Each row comes from the steps of one path. Every step used is in the known rows, and no mark comes twice. Write the path behind each row, first mark first.
Known rows
kizel > mubo > boze > ritul: [-47  21 -13  21 -28  34 -23   0 -27  -7  12  14 -16  21  12 -12   9 -16
   6 -21  21 -30   5  16  -1 -15 -26  11  10]
popi > ritul > boze: [-43  13  -7  28 -22  41  -2  21 -33 -49  23 -10  14  20  23  14   8 -11
   3   0  23   1  -8 -12 -16  -4  -8 -17  12]
sovid > ritul: [-22   6 -18  19 -16  23 -14   6 -30 -37  22  -4   7  14  23   3  17 -12
   5  -6  12  -8  -5   3  -2   8  -7 -16  18]
ritul > sovid > mubo > domot: [-46   4 -34  17 -24   5  -2  -1 -31 -54  31   3   6  13   0  -3  -1   2
  10 -13  31 -25   6   8  -7  -5 -31 -16   7]
sovid > ritul > bopa > mubo > domot: [ -9  -7 -23  35 -33  26 -20  19 -32 -40  20  -4  -4  30  12   7  14  -3
  11  -8  20 -23  -7 -11 -12   6 -26 -27  -2]
kizel > mubo > domot: [-55  15 -17  27 -33  36 -20   0  -4 -31  13  20  -7  14  -2  -2   3  -8
  16 -14  22 -25   4  15  -8 -22 -31  -8   4]
sovid > banup > sopef: [-37   6 -13  27 -36  17 -14   5   1 -41   8  11   3   3   9  -6  12  -7
   8  16  18 -25 -13   2   4  23   1 -15  16]
kizel > ritul > sovid > mubo: [-27   0 -23  10  -1   7   2  -7 -36 -46  50  -5  -7  13  11   4  21   9
   0 -13  27 -27   2   2   5  14 -23   0  17]
ritul > sovid > banup: [-32  -7 -18  25 -22   7  -2  17 -24 -47  26   4   1   2   6  -8   4 -16
   4   8  13 -18 -12   8  14  15  -5 -11  31]
banup > sopef: [-38  16 -16  23 -27  29 -13 -12   1 -41   2   8   7   2  10   8  11  -6
  13   2  18 -22 -11  -3  -4  13  -3 -18   9]
mubo > domot: [-44   6 -19  22 -28  25 -15  -1  -7 -32  12  15   5  20   4  -4   3  -3
  25  -9  16 -21   0   0  -9  -9 -20 -17   9]
ritul > sovid: [-31   7 -23  21 -12  20   1   0 -26 -46  20  -2   3   1   5   5   2 -17
  10  -7  14 -13 -10   3   4   6  -8 -14  22]
kizel > mubo > boze > ritul > domot: [-52  18   7  33 -35  20 -19  -7 -43 -22  26   7 -16  22   7 -17  11 -13
   3 -25  20 -40  10  27  -8 -21 -33  11   1]
kizel > ritul: [-25   0  -8  17  -6  26 -12  -6 -13 -24  32   8  -8  20  17   3  25   6
  15  -8  14 -23  -2  -9   1  10 -11  -3  19]
kizel > mubo > boze: [-47  18 -19  24 -25  41 -15   3 -24 -16  13  14 -13  15   7  -1   5 -16
  25 -15  15 -27   8  22   6 -15 -34 -17   1]
popi > ritul > sovid > banup: [-36  -5 -17  31 -28   6   5  27 -32 -63  33  -6   3   8  13   5   6 -17
   2  11  19  -7  -8   7   9  11  10 -16  40]
mubo > sovid > banup > sopef: [-33   5 -14  24 -37  12  -9  15 -12 -27  33  10   6  -5   5  -3  18  -6
  11   5  27 -32 -17  -2  -2  23   0 -17  22]
kuvi > mubo: [-24 -14  -7  30 -15  32 -29   6 -18 -35  18   1 -10  -7   0  -2  11   8
   8 -17  10 -17 -12  -6   3   3  -4 -18   6]
kuvi > mubo > kizel > ritul > bopa: [-18 -28   7  38 -10  21 -20  16 -15 -14  35  17 -35  23   2   3  33  27
   7 -16  17 -42   2 -15   9  -2 -15   6  10]
bopa > ritul: [-24   2  -8   8 -24  36  -3   1  -8 -30   0   6 -12   3  10  -3   3  -6
   2 -17  19 -16 -23 -13  -4   3  -8 -15  18]
bopa > mubo > sovid > ritul: [  1   0 -21  21 -12  29 -17  16 -54 -33  48 -18   7   0  19  17  15 -13
   5 -18  27  -8 -12  -9 -12  18  -7 -33   2]
kuvi > mubo > domot: [-38 -11 -10  37 -31  26 -33   9 -10 -36  16   7  -7   6  -6  -7   4  12
  19 -14  15 -28  -4  -6  -4  -6 -14 -19   6]
sovid > mubo: [-31   1 -21   7 -10  22  -9  -7 -27 -38  27   6  -3   6  10  -2  13  10
   3 -16  25 -10  -2   7  -7   0 -23 -13  -5]
kuvi > mubo > sovid > banup > sopef: [-29 -13  -5  39 -38  15 -29  25 -16 -31  36   2  -7 -18  -8  -6  21   7
   4  -3  26 -37 -21  -4   5  28   8 -21  16]
kizel > ritul > sovid > banup > sopef: [-35   3 -14  31 -30   2  -4   5  -8 -49  34   2   0  11   9  -1  20  -8
   6  18  21 -41  -8  -3  17  37   5  -1  38]
popi > ritul > bopa > mubo > boze: [-17  -2 -16  33 -25  39  -5  21 -46 -36  22  -9 -12  23  17  18  10  -5
  25  -7  22 -19  -3 -10  -2  -2 -19 -40  -2]
mubo > sovid: [-24   6 -16  12 -13  30  -5   6 -31 -17  38   5   1  -2   6   5  14  -4
  18 -21  24 -19 -12  -3  -9   0 -12 -18  14]
boze > ritul: [-28   8  -9  14 -14  25 -19  -6 -17 -23  12   9  -5  12  16 -10  14  -5
  -4 -16  17 -14 -10  -4  -8   0  -5  12  19]

Which path is each row?
[-37  15 -14  18 -17  39  -9   6 -27 -18  37   9 -10  -5  -1   8  13  -8
   7 -26  27 -22  -9  12  -5 -10 -23  -9   8] -> kizel > mubo > sovid
[-29  17 -19  21 -20  31 -13  17 -41 -22  43  -3  -3   2  11  10  20 -15
   1 -24  25 -17  -5  16  -4  -2 -19  -9  20] -> kizel > mubo > sovid > ritul
[ -2 -13 -13  30 -14  26 -12  22 -36 -35  23   2 -12  25  25  18  15  -8
  -1  -6  24 -12  -1 -10  -6   1 -19 -21  -5] -> sovid > ritul > bopa > mubo > kizel
[ -3  -3 -23  31 -24  32 -17  22 -52 -25  20 -11  -9  27  23   5  17 -13
  18 -11  14 -25  -5  -5   2  12 -28 -33  -5] -> sovid > ritul > bopa > mubo > boze
[-45   2 -24  13 -24  15 -12  -4 -20 -39  25  14   1  17   5  -7   6  13
  13 -14  31 -20   7   6 -15  -9 -33 -16  -6] -> sovid > mubo > domot
[-25  -7 -12  19 -21  16  -7  21 -28 -18  45  10   0  -1   7  -8  17  -4
  11  -7  21 -22 -14   3   0  12  -8 -15  23] -> mubo > sovid > banup
[-18  -6 -13  29 -30  26 -24   6 -21 -24  12   8 -16  28   6  -3  11   4
   1 -17  25 -31 -15 -19 -17  -2 -21   2  -2] -> boze > ritul > bopa > mubo > domot
[-26  14 -15  25 -19  34 -12  20 -37 -38  21 -13  16  24  29   2  15 -17
  -3  -3  16  -5  -9  -8 -10  11 -16 -14  10] -> sovid > ritul > boze
[-33  -5  -6  32 -26  25 -37   9 -32 -14  15   2 -18  12   5 -20  14   3
   8 -22  15 -33  -2  -3   3  -1 -10  -1  10] -> kuvi > mubo > boze > ritul
[-27   4 -22   1 -19  17   9   1 -30 -53  18  -6 -10  -4   3  -3   0  -2
 -13 -21  32 -20 -19  -3  -1   9 -19 -15  17] -> bopa > ritul > sovid > mubo
[-19  -3  -9  38 -21  34 -26  39 -55 -29  49 -24   8   3  11   1  21  -5
  -5 -21  23 -20 -17 -16 -10  15 -10 -20  12] -> kuvi > mubo > sovid > ritul > boze
[-32 -18 -11  39 -34   1 -27  28 -41 -29  27  -2 -15   9   2 -30   8  -9
   0  -5  15 -41  -7   5  20  15  -2   3  31] -> kuvi > mubo > boze > ritul > sovid > banup
[-32  -3 -11  23  -4  10   3   1 -19 -35  39  12  -9  24  15  11  13  -6
  13  -3  25 -26  13  -2   7   1 -10   3  25] -> mubo > kizel > ritul > sovid
[-15 -13 -12  32 -21  29 -17   6 -18 -27  33   8 -17  35   4   6  23  13
  21 -11  21 -42  -5 -23  -8   8 -30 -14  -2] -> kizel > ritul > bopa > mubo > domot
[  0  -7 -17  22 -14  37  -7  14 -41 -20  39  -2 -13   1   4  14  18   3
  10 -24  24 -25 -25 -14 -10   8 -21 -26  -5] -> ritul > bopa > mubo > sovid
[-40   5 -22  31 -37   6  -1   9  -9 -55  13   3   8  -1   5  -2   6 -17
   5  18  20 -26 -14   6  10  28   5 -16  28] -> ritul > sovid > banup > sopef
[-29  10  -3  15 -26  48  -3  15 -14 -30   2  -3  -1  13  14  -6   2 -13
  -5 -12  23 -15 -28 -23 -16   5 -17 -14  11] -> bopa > ritul > boze
[-35  10 -21   8 -19  14 -16  -4 -43 -16  25   8  -9  22  17 -18  14   5
   2 -22  30 -26   7   7  -7  -3 -30   3   0] -> sovid > mubo > boze > ritul
[-31  -3 -17  24 -25  -1  -9  15 -27 -38  24   4  -4   9  10 -19   8 -16
 -12   1  19 -22 -16   4   8  15   4  14  40] -> boze > ritul > sovid > banup
[-37  -1 -26  12  -6   3   5   3 -32 -49  36   9  -2   9  10   6   1  -2
  -3  -8  37 -13  13  11  -1  -9 -23 -12   3] -> ritul > sovid > mubo > kizel
[-52   6 -29  24 -28   3   5   8 -39 -71  39  -7   7  19   4  11   1   1
   8  -6  38 -15  11   8 -10 -10 -17 -21  17] -> popi > ritul > sovid > mubo > domot
[-10 -14 -10  26 -12  32 -11   9 -23 -28  17  14 -18  18  11  19   9   1
   7  -8  24 -17  -5 -13  -6  -8 -20 -20 -14] -> ritul > bopa > mubo > kizel
[ -7  -8 -12  27 -13  34 -13   8 -37 -13  35   3 -21  34  14   6  25   6
  29 -12  16 -44  -3 -17   5  13 -33 -21  -5] -> kizel > ritul > bopa > mubo > boze
[  0 -19  -8  24 -23  16 -17  30 -43 -11  44   4 -20   7   7  -9  27   2
 -13 -16  27 -32 -30 -16  -6  17 -11   3  13] -> boze > ritul > bopa > mubo > sovid > banup
[-46  14 -20  31 -48  -2 -12  12 -22 -31  12   6   0  16  13 -20   8 -24
   6  14  24 -45  -5   6  12  24  -1   1  33] -> mubo > boze > ritul > sovid > banup > sopef
[-22  12 -18  27 -24  35  -6  26 -45 -16  42   1 -17  11   8   8  31  -7
  -1 -30  23 -28 -12  11  -1  -4 -29  -2  20] -> kizel > mubo > sovid > ritul > bopa
[-37  14 -24  22 -23  14  -7   2 -41 -24  17   1  -2  18  15 -12   4 -21
  13 -12  20 -30  -1   3   3   2 -13   2  27] -> mubo > boze > ritul > sovid
[-32   4 -32  10 -10  11   2  -3 -38 -54  33  -4   1   1   4   2   5  -1
  -3 -14  27 -13  -6   9  -2   6 -22 -15   8] -> ritul > sovid > mubo
[-25 -10 -12  19 -33  13   6  20 -16 -42  11   1 -11   0   4 -12  -3 -19
  -7   0  19 -23 -28  -4  11  18  -1 -11  38] -> bopa > ritul > sovid > banup
[-29  -9  -8   8   1  11  -7  -3 -20 -25  47  18 -14  27  17   8  23  19
   3 -10  36 -23  22  -1  -5  -4 -27   2  -2] -> sovid > mubo > kizel > ritul
[-21  -9   1  24  -8  23  -3   7 -10 -11  31  24 -24  37  15   7  31  14
  14  -8  20 -34   6 -11   3  -6 -24   8  14] -> mubo > kizel > ritul > bopa
[-16   2 -17  25 -20  26  -8  16 -32 -29  19  -3  -7  23  19   1  26  -3
   3 -12   8 -17 -14  -1   1   8 -18 -10  20] -> sovid > ritul > bopa
[-23   0   4  31 -27  15 -24  -6 -55 -33  29 -10  -6  19  16  -8   5 -10
   9 -18  23 -31   1   2 -16  -1 -22 -13 -13] -> bopa > mubo > boze > ritul > domot
[-17   3 -17  20 -20  29 -26   0 -39 -19  15  -2  -8  18  20  -5   3 -12
  12 -14  23 -21  -4  -9  -6   6 -16 -12  -6] -> bopa > mubo > boze > ritul
[ -1  -5 -12  20 -16  30 -16  13 -46 -12  37  -2 -17   8   7   4  24   4
  -6 -31  29 -29 -27 -22 -16   8 -15   0   2] -> boze > ritul > bopa > mubo > sovid
[-27 -10 -12  26 -15   4  -1  15 -22 -38  43   4  -7  16  11  -5  19  -5
   7   7  15 -33  -6   0  17  25  -4   2  39] -> kizel > ritul > sovid > banup
[-23  15 -17  24 -20  31  -8  30 -53 -24  46 -13  18  17  23   5  20 -17
   1 -14  28 -13 -13 -10 -16  10 -17 -17  15] -> mubo > sovid > ritul > boze
